Each row was made from one path, in order. Every step used is in the known rows, and no mark comes twice. Write each row's path.
(in the rows, 128 means zero)
Known rows:
mutoda, tuler, pagug: [112 126 132 180 100  97 131 121 135 115 104 147 117  90 129 134 124 159
 133 109 114 120 130 147 106 139 156 154 132 110 136 119 162 131 110 117
 129 150 146 115 146 131  95  97 118 120 125 133 135 118 105  72 117 122]
tuler, mutoda, ruti, pagug, zelibad, labekeb: [105 144 187 150 139 173 129  94 119 189 147 106 128 127 159 132 125 109
 144  58 176  94 139 145  98 127 126 117 114 157 115 119 117 120 127 169
 148 142 111 132 120 134 152 128 229 166 106 106 119 116 176 252  99  82]
sila, pagug, zelibad, labekeb, nisari: [105 100 177 138 160 111 149 120 130 120 150 127 143  92 119 103 104 128
 124  99 172 147 130 142 117 111 127 142  64 131 151 144 155 135 142 155
 163 114 129 204  91 140 136 139 149  98 133 127 154 131 175 181 179 100]
mutoda, tuler: [105 132 121 140 116 109 146 133 139 135 140 134 111  96 133 140 147 142
 138 139  97 116 139 130 121 131 131 168 145 117 137 140 137 143 117 137
 120 121 133 104 142 120  92 119 132 117 114 149 141 135 131  77  95 143]
labekeb, zelibad: [124 120 129 133 121 144 135 130 150 107  94 138 120 110 142 132 144 137
 146 144 111 140 125 130 154 156 141 149 153 121 122 118 141 117 123 129
 123 134 147 138 140 126 149 109 104 109 121 142 151 110 115  98 133 155]
mutoda, ruti, pagug, zelibad, labekeb, leleve: [130 144 167 118 161 151  81 131 133 150 111 116 134 128 138 156 128  69
 145 100 155 118 129 110 107 145 100 111 156 162 150 155 109 110 139 190
 156 131  87 127 136 133 147 114 219 164 115 110 126 108 169 195  96  91]
pagug, zelibad, labekeb, ruti, mutoda, tuler: [113 134 164 144 131 104 129 107 122 149 115 140 176 128 174  93 111 125
 149 141 148  96 159 142 110 143 153 178 134 160 161 115 124 126 126 132
 157  99 100 114 137 154 147  92 195  97 111 106 156 126 157 109 126 107]
mutoda, tuler, pagug, zelibad, labekeb, leleve: [ 96 131 168 157 150 100  81 129 100 143 120 153 136  89 138 153 103 129
 134 131 138 121 123 102  87 151 147 164 117 109 174 140 108 130 131 156
 164 149 117 129 160 158 117  90 196 124 117 133 135 146 140 119 133  83]
sidilu, nogeb, leleve: [127 130 110  77  89 135 107 149 158 136 159 129 118 144 138 135 114 133
 116 129 124 140 105 121 161 169 131  93 150 138 140 142  84 123 143 109
 145 138 154 137 121 107 131 150 121 115 120 139 169 133 106 109 163 141]
nisari, labekeb, leleve: [113 123 110 109 124 122 110 146 107 136  88 133 125 123  94 166 135 146
 113 142 118 135 121  81 137 142 112 127 129  90 119 139  94 116 139 167
 102 128 110 148 148 110 124 112 114 151 160 137 112 142 117 143 113 131]
zelibad, labekeb, leleve: [122 127 112 129 141 124  94 158  89 138 126 129 129 120 117 162 133  92
 140 131 144 128 116 105 134 139 110 128 128  83 133 150  97 129 133 158
 130 139 109 165 180 112 115 140 136 130 136 146 112 152 147 119 138 105]
labekeb, leleve, nogeb, sidilu: [140 126  81 100 144 177 102 142 124 134 132  99 105 144 131 156 141  87
 125 161 125 147 114 100 149 172 130 101 129  92 136 155 121 134  98 151
  97 129 125 119 159 136 100 133  87 139 111 154 135 157 126 140 132 147]
mutoda, ruti, pagug: [138 150 140 136 113 162 133 121 155 128 108 111 103 134 131 137 146  99
 138  97 125 112 137 159 118 119 111  99 161 149 111 130 154 119 123 152
 128 145 124  99 122 108 135 122 154 160 136 123 123  80 142 150  88 131]
nogeb, leleve, labekeb, sila, pagug: [191 127  96  80 130 122 121 136 102 101 149 135 112 130 115 119 135 133
 116 177 108 159  98 102 136  79 104  93 135 121 149 148 154 132 149 119
 145 115 136 109  93 122 127 166  69 136 114 140 110 143  91 107 155 141]
nogeb, leleve, labekeb, zelibad: [179 120 124  90 121 156 104 138 159 129 102 145 126 116 147 115 125 141
 109 188 114 153 116 115 152 141 131 132 153 119 149 151 153 145 149 133
 139 116 150  90 140 111 148 119  80 130  87 123 165 125  96 117 136 140]
sila, pagug: [141 111 116 127 111 140 152 130 126  83 108 127 102  98 121 123 137 143
 127 111 119 141 113 140 143  84 124 123 102 135 108 150 155 136 123 138
 128 119 141 151 105 124 114 144  94 122 133 142 124 122 123 113 146 138]
nisari, labekeb, sila: [118 125  97 125 115 108 131 147  73 119 153 128 118 133  92 154 128 165
 133 153  87 117 137  91 125 157 114 127 129  98 104  95 108  91 135 139
 115 132 106 150 127 125 145 144 126 136 174 137 108 141 108 125 102 151]
sila, pagug, tuler, mutoda, ruti: [114 146 147 146 168 191 191  97 153 111 126 123  95 132 152 150 156 134
 126  68 116 144 136 140 118  49 153 102  92 165  91 130 144 129 131 112
 107 105 146 126 108 148 109 110 144 152 131  79 104 153 139 179 104 132]
zelibad, labekeb, sila, pagug: [137 115 104 138 137 113 131 145  48  94 177 132 114 104 110 134 134 125
 147 113 132 129 129 126 125 108 109 116 122 100 132 115 150 130 134 140
 140 110 118 182 124 146 137 175 101 124 157 135 108 143 120 103 159 136]
sidilu, nogeb: [114 124 121 125 116 123 139 167 133 122 153 132 137 138 132 139 129 125
 137 105 123 126 109 131 164 161 133 118 123 143 111 115  87 135 138 114
 119 135 150 159 122 136 117 151 128 123 136 142 149 133 109 100 130 153]
pagug, tuler, mutoda, ruti, labekeb: [104 161 137 149 148 146 156 103 164 141 155 121 114 151 148 145 146  94
 121  74 114 125 156 130 100 111 123 141 129 155 103  99 126 133 134 106
 102 124 118 124 131 159 101 104 138 149 125 105  88 138 143 174  96 131]
sila, pagug, tuler, mutoda: [114 116 134 144 149 169 186 111 113 116 154 137 105 154 143 153 144 159
 122  78 122 142 127 131 146  74 155 112  72 151  71 131 149 141 128 103
 112 122 163 152  90 151 128 127 117 140 115 130 104 156 139 173 160 142]
labekeb, ruti, mutoda: [134 137 123 138 106 111 139 114 141 107  82 126 144 169 154  86 138 139
 144 135 138 106 138 161 136 123 139 134 162 150 120 114 115 109 125  96
 121 118 115 121 137 104 155 114 116 103 141 135 121  96 136  87 163 140]
nisari, labekeb, ruti, mutoda, tuler: [106 136 140 144 120 112 130 101 113 134  86 144 164 135 124 119 136 175
 117 136 123  95 160 131 115 119 147 151 141 127 144 106 130 131 120 127
 112  93 109 107 150 120 126  81 139 107 159 107 144 131 114  88  93 130]
leleve, labekeb: [165 114 111 135 126 141 134 151 135 129 120 135 133 105 126 127 131 104
 127 135 104 127 115 141 154  95 110 136 109 115 121 136 131 135 139 130
 123 132 128 112 132 135 126 149 110 152 110 134 122 133 126 102  72 145]
nogeb, leleve, labekeb, ruti, mutoda: [178 138 126  87  96 123 113 110 167 129  89 128 161 172 148  75 127 127
 119 178 125 125 110 143 136 108 124 115 166 151 139 142 121 131 145 101
 131 126 120  80 131 106 155 128  90 126 122 113 128 119 114  90 158 131]
nogeb, leleve, labekeb, ruti: [181 133 106  70 131 144 113 130 141 141  97 133 148 139 158  97 136 112
 112 167 113 141 112 133 153 102 120 105 166 136 134 135 116 146 149 120
 135 128 127  75 117  80 128 144 107 146 116 117 127 136 121  61 148 120]
ruti, labekeb, sila, pagug, tuler, mutoda: [120 141 107 143 159  97 179 118  73  90 208 135 109 177 139 148 150 109
 133 113 120 134 137  96 104  77 118 121 102 145 107  84 148 135 120  95
 114 115 134 156  81 167 123 142  99 129 140 158  73 166 114 166 189 147]
nisari, labekeb, zelibad: [118 107 135 134 128 148 127 140 120 119 103 141 120  96  96 151 120 186
 102 139 114 139 146 106 148 167 146 157 136 104 121 114 137 121 132 146
 117 120 133 139 148 132 157  96 106 131 142 107 152 110 103 144 114 152]
nisari, labekeb, ruti, mutoda, tuler, pagug: [112 133 152 182 108 106 136  90 110 117  62 145 151 145 109  99 115 200
 116 127 134  93 156 153  94 122 164 156 139 120 127  86 147 132 111 117
 122 126 123 100 150 124 129  74 132 122 172  96 137 109  93  86 123 115]
nisari, labekeb, leleve, nogeb, sidilu: [124 120  83  91 148 179 109 135  99 159 133  98 108 132  80 174 123 116
  95 161 125 137 125  79 135 178 124 104 114  80 145 145 116 128  99 173
  85 131 112 135 169 145 110 128  70 149 139 124 138 168 108 181 105 143]
nogeb, leleve: [139 136 116  84  78 124 103 123 170 149 104 125 103 113 147 128 125 139
 115 140 108 134 114 119 141 164 127 121 154 125 131 149 120 126 138 128
 139 136 140 111 116  82 129 142  97 121 118 148 144 119 120 114 171 123]
nogeb, sidilu: [142 111  97 110 119 163 131 122 137 124 127 108  78 127 133 131 143  97
 132 143 104 135 127 126 134 166 135 121 112 119 113 136 127 138 126 148
 111 145 126 157 124 120 110 131 102 127 128 151 143 146 121 154 140 135]
kagi, nogeb, leleve: [131 120 109  91  88 116  97 143 161 146 122 143 106  84  81 135 114 156
 124 153 121 151 127  97 152 182 130 117 160 121 148 147 126 105 128 111
 150 149 145 135  90  90 158 143 115 115 134 144 133 106 114 130 132 111]
mutoda, tuler, pagug, sila: [103 117  99 170 109  92 144 105 116 106  89 135 140  92 130 144 123 148
 132 109 123 111 126 126  81 133 153 163 125 139 121 147 127 125 123  82
 126 154 123 110 162 128  79  96 143 110 104 135 111  98 120  77 107 113]
tuler, pagug, zelibad, labekeb: [130 111 171 170 116 112 112 132 116 137 115 137 134  82 127 110  79 123
 134  94 151 114 123 148 103 155 139 161 102 128 120 112 114 119 119 143
 168 174 123 175 126 153 155 132 185 132 120 125 130 111 140 133 146  93]
kagi, nogeb, leleve, labekeb, zelibad: [170 108 106  81 134 140  80 148 154 123 122 160 125  84  93 126 118 157
 118 191 120 164 129  92 161 144 147 128 156 116 165 149 156 120 144 119
 152 129 170 101 112 117 174 127 100 134 101 121 157 118  87 117  95 127]
zelibad, labekeb, ruti, mutoda, tuler, pagug: [126 129 155 196 131 109 126  96  99 128 109 145 155 140 135  89 116 150
 142 106 165  92 154 178  86 104 156 160 141 112 158  93 144 138 106 104
 143 133 120 137 165 135 121  97 157 100 140  98 132 108 125  62 148 101]
sidilu, nogeb, leleve, labekeb: [166 120 102  81 111 141 102 172 160 147 165 134 144 143 138 121 113 123
 101 151 116 144  97 123 171 135 114  95 114 128 148 147 107 145 163 121
 141 125 156 110 129 121 119 163 110 139 106 126 153 153  88 103 134 141]
nisari, labekeb, sila, pagug: [131 118 103 121 120 111 138 134  63  92 142 131  98 118  80 148 132 180
 120 135 107 134 132  96 133 106 122 108 116 105 117 109 144 115 133 141
 122 108 124 156 110 132 141 149  91 130 180 131  98 143  98 116 131 151]

Write each row's path:
[107 160 133 124 172 150 164 108  97 100 153 123  96 157 153 162 167 135
 142 114 107 146 147 120 126  67 138  89 122 157  93 119 133 106 145  95
 107 105 137 133  98 152 105 132 145 159 134  88  85 153 127 164 101 142]
labekeb, sila, pagug, tuler, mutoda, ruti
[106 127 155 201  85  88 132 111 147 117  96 138 127 138 115 117 120 173
 134 133 130  97 133 158  86 133 166 161 125 115 129 125 167 126 104  88
 130 138 136 120 149 142 140  96 135 100 121 134 135 104  94  99 119 130]
ruti, mutoda, tuler, pagug
[133 117  94 111 159 182  93 135  90 163 166  92 111 117 106 158 129  77
 119 136 147 134 127  95 140 162 116 113 105  73 165 151 123 138 100 165
 112 132  98 153 185 152 102 144  97 133 115 144 132 172 130 159 134 122]
zelibad, labekeb, leleve, nogeb, sidilu
[121 123 107 130 151 137  99 164  94 149 137 113 144 118 110 159 121  93
 127 128 144 125 119 116 141 150 107 133 128  74 158 146 106 134  95 157
 123 128 108 129 191 148 120 152 112 131 129 148 121 151 144 103 111 132]
zelibad, labekeb, leleve, nogeb
[113 158 146 139 128 128 130  88 160 135 117 118 107 123 166 121 152 109
 116  95 156 119 154 134 124 135 133 151 176 130 125  89 143 132 124 117
 105 117 133 127 159 133 127 101 123 137 123 110 111 107 123 188 137 141]
tuler, mutoda, ruti, labekeb, zelibad
[132 145  90 136 125  95 114 150 133 137 139 108 142 133 113 144 120  78
 116 138 136 124 114 106 129 144  96 147 153 100 167 140 129 140  91 137
 115 125 111  94 156 151 106 134  76 119 124 173  98 127 126  84 120 151]
ruti, labekeb, leleve, nogeb
[141 116 146 126 122 121 147 130 146 104 122 132 124  99 145 109 115 142
 132 101 128 141 113 128 141 116 137 151 109 163 113 150 141 117 128 146
 140 123 136 150  70 150 148 130 125 115 108 142 131 119 143 122 141 136]
sila, pagug, zelibad
[135 103 143 143 129 131 136 132 112 128 140 131 129  70 126 110  98 119
 130  85 151 131 121 131 125 111 128 150  88 135 147 136 140 125 135 161
 164 113 127 167  95 166 140 149 145 113 120 129 141 136 150 138 141 120]
sila, pagug, zelibad, labekeb
[107 122 166 159 117  97 131 119 145 135  99 145 131  98 147 126 103 157
 137 131 111 120 126 140  89 153 157 177 132 150 132 128 138 122 119 135
 148 152 136 100 114 160 134  94 169 108 101 140 151 120 119  96 103 104]
mutoda, tuler, pagug, zelibad
[111 136 135 156  92  91 142 111 146 131 115 128 133 144 126 122 130 157
 146 157 107 101 144 134 111 134 142 171 131 129 133 143 163 133 119 107
 129 105 125 105 146 143 128 106 130  96 110 139 147 127 125 108 105 145]
ruti, mutoda, tuler
[119 144 178 168 118  88 136  93 152 113  71 143 165 155 169  78 103 160
 143 150 139 103 137 162  95 143 181 168 156 189 134 110 126 114 112  96
 152 131 131  88 116 145 144  74 179  95 117 124 144  95 129  78 136 112]
labekeb, ruti, mutoda, tuler, pagug, zelibad
[123 122 119 119 124 135 137 130 105 129  83 136 143 124 123 117 135 158
 109 109 124 117 136 133 147 126 117 124 145 126 114  91  98 128 133 142
 113 121 125 136 128  94 126 128 114 136 171 113 119 122 133  93 130 134]
nisari, labekeb, ruti
[ 83 159 162 149 178 139 181  96 188 134 166 110 124 180 131 136 142  84
 117  92 149 144 165 135  99 102 118 134 101 150 116  99 134 124 141 103
  97 118 126 150 123 131  98 106 152 132 149 110  98 143 166 212 125 120]
pagug, tuler, mutoda, ruti, labekeb, nisari
[116 121 133 121 145  89 115 147  86 134 158 122 139 116 137 126 111 108
 162 139 119 122 135  97 126 184 109 155 136 130 127 121  95  92 137 148
 158 134  97 158 124 157 160 155 186 123 118 143 125 134 147 129 124 119]
pagug, zelibad, labekeb, sila
[177 126 115 119 148 162 141 147 101 116 115 133 150 168 162 109 154  96
 135 129 134 109 114 166 140  70 102  89 140 153  97 107 152 152 133 145
 126 139 127  70 119  97 138 142 131 166 130 145 114 111 137 106 106 132]
leleve, labekeb, ruti, pagug
[114 123 104 122 129 135 117 151 103 155 113 118 144 118  75 177 117 149
 112 141 117 130 117  92 141 153 117 118 128  81 148 136 108 122  93 155
 103 116 110 106 165 152 130 128  89 133 152 134 112 142 121 128  74 148]
nisari, labekeb, leleve, nogeb
[169 124  90  66 121 127 102 167  85  90 194 139 130 153 114 131 124 116
 118 154 122 151  94 100 155  82 116  78 128 134 147 140 115 134 163 104
 144 102 159 110  90 139 119 180  92 141 124 132 142 157  69 102 179 150]
sidilu, nogeb, leleve, labekeb, sila, pagug
[168 137 123 134 125 118 141 132 140 111  92 131 177 174 143  82 138 119
 138 153 131 113 129 168 149  77 123 122 132 146 119 118 127 136 136 103
 115 114 109  92 138 126 147 123 112 126 124 120 111 108 125  81 103 146]
leleve, labekeb, ruti, mutoda
[136 113 118 146 145 158 173 134 131  87 137 140 117 117 127 148 138 136
 120  96  93 156 124 130 136  75 130 119  84 156  94 141 161 125 124 116
 129 107 148 144  90 162 131 122 107 127 122 129 129 146 134 102 125 151]
sila, pagug, tuler
[102 139 115 135 127 153 148  89 106 136 105  96 121 144 150 155 166 114
 141  68 153  95 125 134  94 111 122  90 143 175  68 147 113 123 135 111
  96 147 106 100 144 102 112 120 178 165 103 113  89  83 161 213 120 108]
tuler, mutoda, ruti, pagug, sila
[142  98 126  86 141 101  99 153 170 130 139 141 133 110  58 107 111 127
 109 192 140 167 120 107 153 144 119 113 107 107 174 159 149 122 160 111
 145 136 147 132  83  78 143 154 123 122 132 134 149 121 128 167 103 105]
kagi, nogeb, leleve, labekeb, nisari
[143 113 134  87 141 126 125 135 178 141 135 122 131 129 103 102 117 121
 107 178 124 164 107 131 132 129 118 124 103 113 151 163 135 143 155 119
 132 131 136 116 123  81 120 157 104 117 127 130 157 140 135 133 148 117]
nogeb, leleve, labekeb, nisari
[ 94 132 134 136 139 160 173 130 130 143 149 136 124 157 148 165 142 132
 136 104 101 135 133 128 132 124 151 127  96 144  74 116 103 126 122 101
 100 150 145 152 110 132 129 125 144 140 111 143 110 157 147 167 136 138]
pagug, tuler, mutoda
[122 123  97 127 128 106 103 151  62 126 169 121 120 121 122 145 133 111
 160 139 114 118 142 116 124 169 106 134 133  96 131 107  99 114 125 137
 136 135 105 170 143 123 129 164 135 121 139 142 110 144 125 104 132 128]
zelibad, labekeb, sila
[108 152 159 141 121 173 138 107 134 156 116 101  95 171 148 146 159 115
 142  75 143 103 126 162 117 107 126  84 151 153  89 124 138 126 122 135
 104 141 128  99 119  94 131 129 158 167 130 115 102 102 151 204 107 118]
tuler, mutoda, ruti, pagug
[111 148 145 142 133  94 143 108 196 123 125 102 121 125 114 114 134  87
 116 120 150 132 147 144 103 129 102 151 145 129 140 115 150 134 134 127
 114 120 113 130 137 108  93 120 114 109 158 128 119 100 156 161 117 126]
mutoda, ruti, labekeb, nisari
[ 96 107 141 148 151 121 136 135 129 136 148 121 131 109  93 113 122 106
 136 117 155 128 138 148 133 149 116 132  90  93 131 116 133 132 131 137
 128 136 122 191 144  98 122 159 146 106 148 139 144 139 165 151 139 103]
zelibad, labekeb, nisari
[115 168 140 141 117 115 132  97 160 157 132 109  98 143 147 113 138  82
 115  80 141 111 142 141 114 116 112 140 150 125 119  98 121 140 123 118
  99 134 118 134 139 117  99 128 137 139 134 120  87 115 136 192 124 123]
tuler, mutoda, ruti, labekeb
[ 96 106 171 132 159 112 132 134 137 155 152 126 150 110 127 111 101 107
 137 128 160 139 136 128 124 170 126 157  80 128 134 128 118 109 136 152
 153 142 113 173 116 133 145 146 177 101 123 135 156 142 181 174 140 100]
pagug, zelibad, labekeb, nisari
[168 131 112  64 131 145 101 160 146 127 140 139 159 156 174 111 130 107
 104 151 129 139  98 149 172 117 122  87 157 149 125 125  84 150 157 109
 128 120 153  92 118 110 124 154 121 137 131 107 154 149  99  66 156 132]
sidilu, nogeb, leleve, labekeb, ruti
[173 132 117  77 135 173 114 149 124 129 151 137 163 197 155 108 131 103
 113 134 150 127  95 147 160 104 116  54 158 166 140 119 108 145 151 130
 145 128 149  80 107  94 144 154 132 154 129 125 160 125 108 110 174 125]
sidilu, nogeb, leleve, labekeb, ruti, pagug
[106 131 166 187  91  80 125 110 166 117  98 144 142 125 138  95  92 176
 142 143 129 104 131 145  90 157 174 177 120 150 138 135 151 105 111 102
 158 137 130 111 126 175 160  80 179  97  97 134 143  99 117 127 106 121]
ruti, mutoda, tuler, pagug, zelibad
